Every row comes from one small tree of marks. The marks that hang from a mark follow it in brackets, in alphabetical order. Every link used is in the known rows. Which tree was each row made from?
Known rows:
luvug(pifab(gulus rodi(tadel(luvi)))): [1.00,0.22,2.10,2.22,-0.12,-1.73,0.66,-0.24,2.85,1.36,-0.68,-0.82,-1.52,-1.20,1.29,-3.01,-1.83,-0.58,-1.01,-1.83,3.19,2.41,1.47]
luvi(firef(dekudo(bosobib) falas) tadel(rodi(pifab))): [-0.21,1.32,-0.60,1.40,-0.87,1.28,-0.55,-0.32,1.27,1.99,-1.79,1.30,-3.31,-0.09,1.69,2.98,1.83,-4.27,1.97,2.50,-1.86,1.10,-1.24]
luvi(firef tadel(dekudo(bosobib) rodi)): [-2.99,0.91,0.04,0.71,1.29,2.41,-0.46,-0.08,2.03,1.69,-1.45,-1.35,-0.92,0.99,-0.09,1.93,1.77,-2.69,-2.43,3.21,-1.17,0.29,-0.43]
rodi(pifab): [-0.40,-0.79,1.01,-0.68,-0.27,0.35,-0.63,-1.28,0.70,0.05,-0.20,-0.19,-0.48,-0.06,0.80,-0.66,-0.83,-0.36,1.96,-0.63,1.02,0.53,0.31]
luvi(firef(falas) tadel): [2.62,1.19,-1.64,1.77,-1.04,1.88,0.46,0.44,0.31,0.87,-1.06,0.01,-1.75,-0.02,-0.24,0.97,1.73,-2.07,-1.29,1.69,0.19,1.66,-0.60]
firef(dekudo(bosobib tadel(rodi)) luvi): [-1.48,1.59,-1.62,0.42,-0.86,-2.06,-0.12,0.18,0.93,1.43,-0.53,2.12,-2.11,-0.69,0.56,3.45,2.25,-3.27,0.45,1.92,-2.72,-0.14,-1.78]
gulus(pifab(luvug rodi(tadel(dekudo)))): [-0.62,-0.31,2.02,-0.15,2.08,-0.24,-1.75,-1.64,2.03,1.96,-1.68,-0.21,-2.03,0.61,2.37,-3.55,-0.74,-2.16,-0.62,-0.59,2.25,1.37,1.10]
rodi(pifab(luvug) tadel(dekudo)): [-1.38,-0.68,-0.66,-0.28,1.20,-0.28,-2.53,-1.58,2.51,0.56,-1.41,-0.29,-0.62,0.11,1.78,-3.39,-0.61,-1.86,1.44,-0.01,2.61,1.17,1.00]
rodi(pifab(gulus) tadel): [0.32,-0.43,0.32,0.41,-1.11,-1.29,-1.15,-0.95,2.47,1.09,-1.60,-1.48,-1.58,-1.13,1.11,-2.69,-0.62,-0.07,3.07,-1.90,0.79,1.65,1.34]
luvug(pifab): [0.45,-0.05,0.96,0.09,-0.13,0.46,-0.10,-0.13,0.92,-0.79,0.71,0.41,0.08,-0.16,0.50,-0.10,-2.13,0.08,-0.40,-0.24,2.35,0.38,-0.26]
pifab(gulus luvug rodi): [1.97,-0.31,-0.24,1.32,-0.74,-2.13,0.61,0.87,2.01,1.38,-2.00,-1.27,-2.20,1.04,1.70,-1.62,-1.65,-0.63,-2.91,-2.01,2.92,0.60,2.71]
rodi(pifab(luvug) tadel): [-0.24,-0.26,-0.27,-0.87,-0.43,-0.41,-1.79,-2.08,2.64,0.54,-1.07,-0.52,-1.10,-0.04,1.24,-2.71,-1.14,-0.95,3.41,-1.19,4.10,1.71,1.30]
dekudo(bosobib firef(falas) tadel(luvi rodi(pifab(luvug)))): [0.53,2.08,-0.65,-0.80,0.33,0.56,-0.52,-1.81,3.19,-0.41,-1.72,1.20,-0.85,0.51,0.45,2.54,0.73,-3.51,1.17,1.40,1.52,1.17,-1.74]
rodi(pifab(gulus luvug) tadel): [0.69,-0.46,-0.88,0.21,-1.18,-1.92,-1.29,-1.48,3.48,0.78,-2.36,-1.46,-1.43,-0.41,1.85,-3.18,-1.35,-0.56,1.63,-2.06,3.24,1.88,2.31]
firef(dekudo(bosobib tadel(rodi)) falas luvi): [0.88,2.32,-2.17,1.86,-1.02,-2.58,0.23,1.01,0.38,1.43,-0.53,3.36,-3.13,-0.90,1.42,3.81,3.13,-4.61,0.30,2.00,-4.39,-0.02,-2.74]
tadel(dekudo(bosobib) luvi(firef(falas))): [-0.86,1.03,-2.32,2.49,1.88,1.16,1.17,0.63,0.04,-0.19,-0.57,0.55,0.88,0.23,0.66,0.61,2.90,-2.81,-1.66,3.49,-3.37,-1.02,-2.16]
tadel(luvi(firef(dekudo falas)) rodi): [1.36,0.43,-1.07,3.37,0.19,1.00,1.27,0.44,-1.38,0.33,-1.11,2.19,0.65,-0.96,1.42,3.08,2.18,-3.38,-2.06,2.75,-2.27,0.13,-1.14]
bosobib(dekudo(firef(falas luvi) tadel(rodi(pifab)))): [2.01,1.11,-0.81,-0.77,-1.00,0.99,-0.54,0.15,-0.13,0.84,-0.07,2.24,-1.13,-0.66,0.38,2.13,1.52,-4.37,2.32,1.71,0.43,0.69,-2.15]
gulus(pifab(rodi(tadel(dekudo(firef))))): [0.01,0.27,2.24,-0.96,2.28,2.34,-1.74,-1.04,0.76,1.80,-1.52,0.10,-1.69,0.23,0.14,-1.74,-0.17,-1.57,3.10,0.74,0.66,0.76,-0.48]
bosobib(dekudo(firef tadel(luvi rodi(pifab)))): [-1.94,0.35,0.89,-2.30,0.65,2.31,-0.79,-1.25,1.22,0.28,-0.25,1.01,0.95,-1.01,-0.91,0.89,0.19,-2.19,0.89,1.67,1.71,1.07,-1.21]
bosobib(dekudo(firef tadel)): [-0.31,1.21,-1.91,-2.65,0.19,2.03,-0.80,1.07,0.26,0.14,0.03,1.15,-0.01,-0.63,-2.43,0.36,0.61,-0.97,1.67,1.76,1.09,-0.04,-1.77]
luvug(pifab(gulus rodi(tadel(dekudo(firef(luvi)))))): [2.18,0.12,-0.54,2.04,0.04,-0.32,-0.37,1.01,1.87,1.65,-1.29,-0.14,-1.95,-0.31,0.49,-1.58,-1.00,-2.16,0.81,0.14,2.95,0.81,0.44]
luvug(pifab(gulus rodi(tadel(dekudo)))): [0.81,-0.13,1.62,2.20,0.98,-1.25,-1.13,1.10,2.81,1.98,-1.14,-0.89,-2.26,-0.43,1.69,-3.43,-2.11,-1.21,-1.39,-1.11,2.02,1.19,1.19]
dekudo(bosobib tadel): [-1.67,1.88,-0.88,-1.27,-0.09,-0.62,-0.77,0.00,2.18,0.39,-0.24,0.06,-1.69,-0.03,-1.03,0.66,0.91,-0.47,1.32,0.64,-0.97,0.27,-1.43]

Write each row's tree:
[-0.74,-0.03,-0.18,3.16,1.20,0.36,0.83,-0.15,1.87,0.62,-2.36,-0.98,0.20,0.00,2.63,1.08,1.57,-3.59,-2.34,1.84,-3.19,-0.25,-0.65] : tadel(dekudo(bosobib) luvi(firef(falas)) rodi(pifab(gulus)))
[0.03,-0.79,-3.13,1.61,-1.11,-0.51,-0.04,-1.57,2.59,0.62,-3.21,-0.23,-0.14,-1.37,1.88,-2.05,0.29,-1.81,1.06,0.51,2.73,1.72,1.74] : rodi(pifab(gulus luvug) tadel(luvi(firef(dekudo))))
[-1.92,0.06,1.34,0.96,1.46,0.45,-1.01,-0.10,1.34,1.54,-1.16,-0.32,-0.57,0.25,0.59,0.65,0.90,-2.35,-4.63,1.28,-1.24,1.19,0.27] : luvi(tadel(dekudo rodi))
[0.67,-0.01,-1.87,2.97,1.60,1.59,1.04,0.57,-0.84,-0.44,-0.82,0.76,1.62,-0.36,0.67,0.14,2.35,-2.54,-3.46,2.94,-1.98,-0.18,-1.33] : tadel(dekudo luvi(firef(falas)))
[-1.04,0.77,0.63,0.72,2.40,1.42,-0.36,-0.74,0.81,-0.19,-0.93,1.22,0.54,0.45,1.07,2.00,1.51,-3.66,1.13,2.62,-3.00,-0.55,-2.36] : tadel(dekudo(bosobib firef(falas)) luvi rodi(pifab))
[2.08,1.03,-1.07,2.64,-0.77,1.42,0.06,0.90,-0.28,1.76,-1.82,1.72,-2.12,-0.44,0.90,3.14,2.02,-3.69,-1.81,2.50,-1.47,1.32,-0.69] : luvi(firef(dekudo falas) tadel(rodi))
[-1.63,-0.82,2.91,0.42,0.48,0.32,0.04,-2.34,0.98,0.11,-0.31,-0.09,1.17,-0.43,1.49,0.52,-0.26,-1.27,-0.82,-0.21,0.61,1.15,0.56] : tadel(luvi rodi(pifab))
[-0.27,-1.25,-0.67,1.97,-0.81,-2.18,-0.26,-1.38,3.11,1.69,-2.79,-1.02,-1.42,0.45,3.10,-0.37,0.36,-3.71,-5.70,-0.18,1.54,2.02,2.45] : firef(luvi(tadel(dekudo rodi(pifab(gulus luvug)))))
[-0.62,0.09,2.41,-1.04,-0.32,0.45,-1.50,-1.65,2.23,0.70,-1.07,-0.19,-1.22,-0.36,0.48,1.12,-0.78,-1.34,0.19,-0.58,1.54,1.67,-0.11] : dekudo(tadel(rodi(pifab)))
[-1.14,0.89,0.37,1.42,0.87,2.26,-1.11,-0.40,2.06,1.74,-1.79,-0.38,-2.15,0.77,1.48,1.59,1.70,-4.35,-0.62,2.61,-1.59,0.92,-1.07] : luvi(firef(falas) tadel(dekudo(bosobib) rodi(pifab)))
[-1.02,2.31,0.02,-2.05,0.36,1.76,-1.06,-0.22,2.21,0.39,-1.02,0.04,-0.97,0.53,-2.02,3.51,0.55,-1.16,2.22,1.73,-0.05,-0.10,-1.91] : dekudo(bosobib firef tadel(rodi))
[0.44,1.63,-2.32,0.37,1.82,0.98,-0.54,1.69,-0.17,-0.21,-0.66,1.25,-0.56,0.79,-0.34,1.41,1.87,-2.44,1.98,2.68,-3.67,-1.75,-2.86] : tadel(dekudo(bosobib firef(falas)))
[-3.26,-0.80,0.18,1.11,1.55,-1.95,0.06,-1.30,3.60,0.24,-2.35,-1.21,0.78,0.60,3.15,-0.57,-0.15,-2.54,-3.97,0.25,-0.70,0.03,1.24] : tadel(dekudo(bosobib) luvi rodi(pifab(gulus luvug)))
[0.67,-0.41,2.46,-0.81,0.44,-0.11,0.02,-1.81,1.16,1.08,-1.16,-0.01,-2.00,1.33,2.34,-1.23,-1.77,-1.08,-1.12,-1.27,3.06,0.92,1.52] : gulus(pifab(luvug rodi))
[-0.63,-1.31,-0.29,0.66,1.42,0.43,-0.24,-1.38,2.42,-0.50,-3.07,-0.95,1.75,0.44,1.58,0.28,-0.62,-2.12,-3.59,0.67,1.63,0.32,1.32] : tadel(dekudo(firef) luvi rodi(pifab(gulus luvug)))
[1.86,0.28,-0.22,1.36,-0.77,-2.33,-0.42,0.23,2.96,2.27,-2.23,-1.64,-2.70,0.31,1.40,-3.21,-1.24,-0.81,-0.37,-2.23,3.55,1.70,2.79] : pifab(gulus luvug rodi(tadel))
[2.70,0.59,-3.10,2.86,-1.20,-2.31,0.96,1.28,-2.20,0.53,0.03,3.50,-1.56,-1.04,1.84,1.61,2.47,-3.29,0.20,1.39,-3.21,-0.36,-1.62] : firef(dekudo falas luvi)
[-0.64,1.67,-0.54,2.08,1.16,1.90,-0.35,0.82,1.34,1.67,-1.52,-0.15,-1.63,0.92,0.64,2.24,2.44,-4.06,-2.63,3.32,-2.78,0.40,-1.26] : luvi(firef(falas) tadel(dekudo(bosobib) rodi))
[-2.10,0.81,0.20,-0.58,2.25,1.89,-0.95,0.48,0.77,0.19,-0.93,-0.10,0.40,1.25,-0.67,2.61,0.93,-1.78,0.89,2.73,-2.16,-1.68,-1.58] : tadel(dekudo(bosobib firef) rodi)
[-2.37,-0.65,1.51,1.59,2.50,0.00,0.20,-0.62,0.25,0.10,-0.50,0.17,2.17,-0.21,1.10,0.49,1.03,-1.87,-4.83,1.52,-1.90,0.00,-0.17] : tadel(dekudo luvi rodi)
[2.18,0.08,-2.74,1.70,-0.05,-1.25,-0.31,0.54,1.92,1.97,-2.61,-0.66,-1.93,0.58,0.71,-2.01,0.36,-2.65,-0.07,0.17,2.95,0.58,1.59] : pifab(gulus luvug rodi(tadel(dekudo(firef(luvi)))))
[-0.47,0.59,-1.37,-0.44,1.78,1.89,-1.90,0.23,0.66,0.35,-1.06,0.01,0.25,-0.36,-1.52,-1.00,0.85,-0.90,2.99,1.78,-0.09,-0.06,-1.02] : rodi(tadel(dekudo(firef)))
[1.62,2.35,-1.87,1.87,0.90,-0.40,-0.52,1.33,0.35,2.20,-0.42,1.39,-3.22,0.44,0.09,-0.27,2.75,-4.17,4.57,2.11,-1.66,-0.40,-2.02] : pifab(rodi(tadel(dekudo(bosobib firef(falas luvi)))))
[0.44,1.42,-2.51,0.61,0.49,0.11,-1.48,-0.37,0.83,0.79,-0.65,1.35,-1.89,-0.19,0.58,-0.17,2.42,-3.96,6.49,2.25,-2.02,-0.29,-2.54] : rodi(pifab tadel(dekudo(bosobib firef(falas luvi))))
